Each row comes from the steps of one path. Every step used is in the known rows, and no mark comes twice. Write the path behind each row, first mark first.
Known rows
rasi luza: [  1,  -5,   2,   0,  10,  10,   1,   2,   7, -13,  23, -10,   0,   8,  -4,
   6,   9,   1, -14,  20,  20,   0]
rasi luza sulebu: [  0,   0,  -8,  -8,  11,   0,   4,  -5,   1, -14,  10, -21,  -3,  17, -12,
  -1,  14,   3,  -8,  12,   7,   9]
luza sulebu ripim: [  4,  -8,   8,   8,  -8, -11,  -9,  -6, -11,   6, -15,  -2, -14,   3,  -3,
 -12,  -2,  -7,   5,   3,  -7,   1]
tenizes sebe sulebu ripim: [ 11, -11,   7,  20,   0,  16,  18,   9,  21,   9, -14,  21,  10, -17,   9,
  18,  -3,  -1,  17,  14,   4, -20]
ripim rasi luza: [ -8,  -3,  -6,   5,  14,  12,  13,  16,  12,  -9,  38, -11, -12, -10,   0,
   1, -10,   4, -10,  16,  11,  11]
ripim rasi sebe: [ -3,  -4,  -6,   9,   9,   4,   1,  14,   3,  11,  36,   1,  -7, -18,  10,
   5, -16,   2,   4,  10,  -7,  17]
ripim sulebu fode gazub sebe: [-18,   4, -19, -21, -12,  -7, -16,  -6, -25,   6, -15,  22,  14,  22,   7,
  -1,   3,  -6,  13,  -9,  -8, -18]
ripim rasi luza sulebu fode: [-15,  -1, -16, -12,  14,  -1,  15,   7,   9, -18,  24, -21,  -5,  -3,  -3,
  -3,  -2,  -5,   0,   1,  -8,  16]
ripim sulebu fode gazub: [-15,  -3, -20, -18,  -5, -10,  -9,  -1, -24,   3, -10,  10,  17,  25,  11,
   5,   3,  -8,   3,   0,  -6, -15]
fode gazub sebe: [  3,   4,  -5,   2, -21,  -3, -28, -14, -10,  23, -22,  39, -12,  12,   2,
 -13,  13,   5,   0, -12,   9, -16]
luza rasi sebe sulebu: [ 18,  -2, -12,  -9,  15,   3,  10,   2,   6,  -8,   7, -24,  23, -14,  -3,
  15, -13,  -5,  -6,   4, -18,  15]
sebe sulebu: [ 23,  -4,  12,  23,   9,  18,   8,  17,  15,  -9,  -9, -15,   9,  -3,   2,
   7,   3,  14,  -6,   1,  15,  -9]
fode gazub sebe sulebu: [  8,  13,  -1,   4, -14,   2, -15,  -8,  -3,  17, -29,  27,  -3,   9,  -1,
  -6,  14,  15,  -1, -20,  12, -13]
fode gazub sebe sulebu ripim rasi: [ -1,  17,   5,   7, -17,  -3,  -7,  -7,  -3,  23, -20,  31, -12,  -6,  -3,
  -9,  -2,  13,   1, -19,   4,  -5]
ripim sulebu: [ -3,  -8, -10,   4,   3,  10,  -5,  14, -16,   3,   6,   0,   6,  15,   6,
   5, -11,   4,   7,  21,   8, -10]
sebe sulebu ripim rasi: [  9,   2,  22,  26,   4,  11,  18,  18,  13,  -1,   1, -10,  -5, -24,   2,
   3, -19,  10,  -2,  -1,   5,   2]
gazub sebe sulebu ripim rasi luza: [ -1,  16,  17,   6,  -5,  17,   5,   4,  14,  -1,  -2,  11, -10, -22,  -9,
  -3, -12,  11,  15, -10,   6,  -2]
sulebu ripim: [  6, -15,  25,  19, -12,   1, -11,   1,  -5,   9,   2,  12, -13,  -9,   5,
  -6, -10, -11,  -1,  16,   7, -10]
luza rasi sebe sulebu ripim: [ 14,   0,  -1, -10,   8,  -1,  10,  -2,   3,  -2,   7, -19,  19, -22,  -4,
  14, -21,  -9,  -4,   5, -20,  16]

Write each row's path
[-10,   0, -13,  -2,  15,   4,  14,  11,   8, -10,  27, -19, -12,  -4,  -7,
  -3,  -6,   6,  -5,   9,   1,  19] => ripim rasi luza sulebu
[ 11,   0,   2,   1,   1,  -2,   4,   2,   6,  -9, -24,  -6,  20,   6,   8,
   5,  16,   3,  -9, -21,   2, -13] => sebe sulebu fode gazub
[ -7,  -3, -11, -21,  10,  -7,   3,  -9,   1, -25,   4, -22,   7,  17,  -6,
   0,  18,  -9,  -4,   0,  -3,   4] => rasi luza sulebu fode
[ -4,  -5,  -7, -15, -19, -10, -26, -18,  -6,   4, -25,  30,   4,  11,  10,
 -10,  20, -16,   6, -24,  -7, -23] => sulebu fode gazub sebe
[-13,   9, -15, -31,  -2, -14,  -7, -22,  -5, -11,  -9,  -1,   3,  21, -10,
  -6,  24,  -4,   1, -14,  -5,   2] => rasi luza sulebu fode gazub sebe
[  2, -14, -12,  -5,  -1, -10, -10,  -5,  -4, -12, -20, -13,   5,  12,   4,
 -10,  15, -16,   9, -12, -17,  -6] => luza sulebu fode
[ -5,   2,   5,  -7,   4,  -7,   4,  -8,  -4,  -8,   9, -15,  -7,  10, -12,
  -2,   5,  -2,  -7,  13,   4,  11] => rasi luza sulebu ripim
[ -4,  -5,   3,  11,  -4, -10,   0,   2,  -5,   8,  -2,  -5, -20,  -8,  -4,
 -14, -13,  -5,   7,   1, -12,  11] => luza sulebu ripim rasi
[  5,  15,  10,   5, -20,  -4, -14, -12,  -6,  22, -30,  33,  -8,   3,  -3,
  -8,   7,  11,   0, -18,   8, -13] => fode gazub sebe sulebu ripim
[  3,   8,  21,  15,   9,  10,  26,  16,  15,  -8,  12, -16,  -3, -21,  -4,
   7, -16,  12,  -8,   4,   8,   8] => sebe sulebu ripim rasi luza
[ 10,   6,  18,   7,   4,   0,   3,   1,  -1,  10,  10,  -4,  12, -15,   6,
  16,  -7,   7,   0,   3,  -2,  12] => rasi sebe sulebu ripim
[ -9,  -4,  16,  10,  -5,  -3,  -1,   4,  -5,  17,  27,  12, -14, -26,   9,
   0, -24,  -8,   5,  12,  -9,  13] => sulebu ripim rasi sebe
[-11,   3, -16, -27,   5, -16,   0, -17,  -5, -16,  -2, -14,   6,  25,  -8,
  -1,  24,  -6, -12,  -6,  -3,   6] => rasi luza sulebu fode gazub
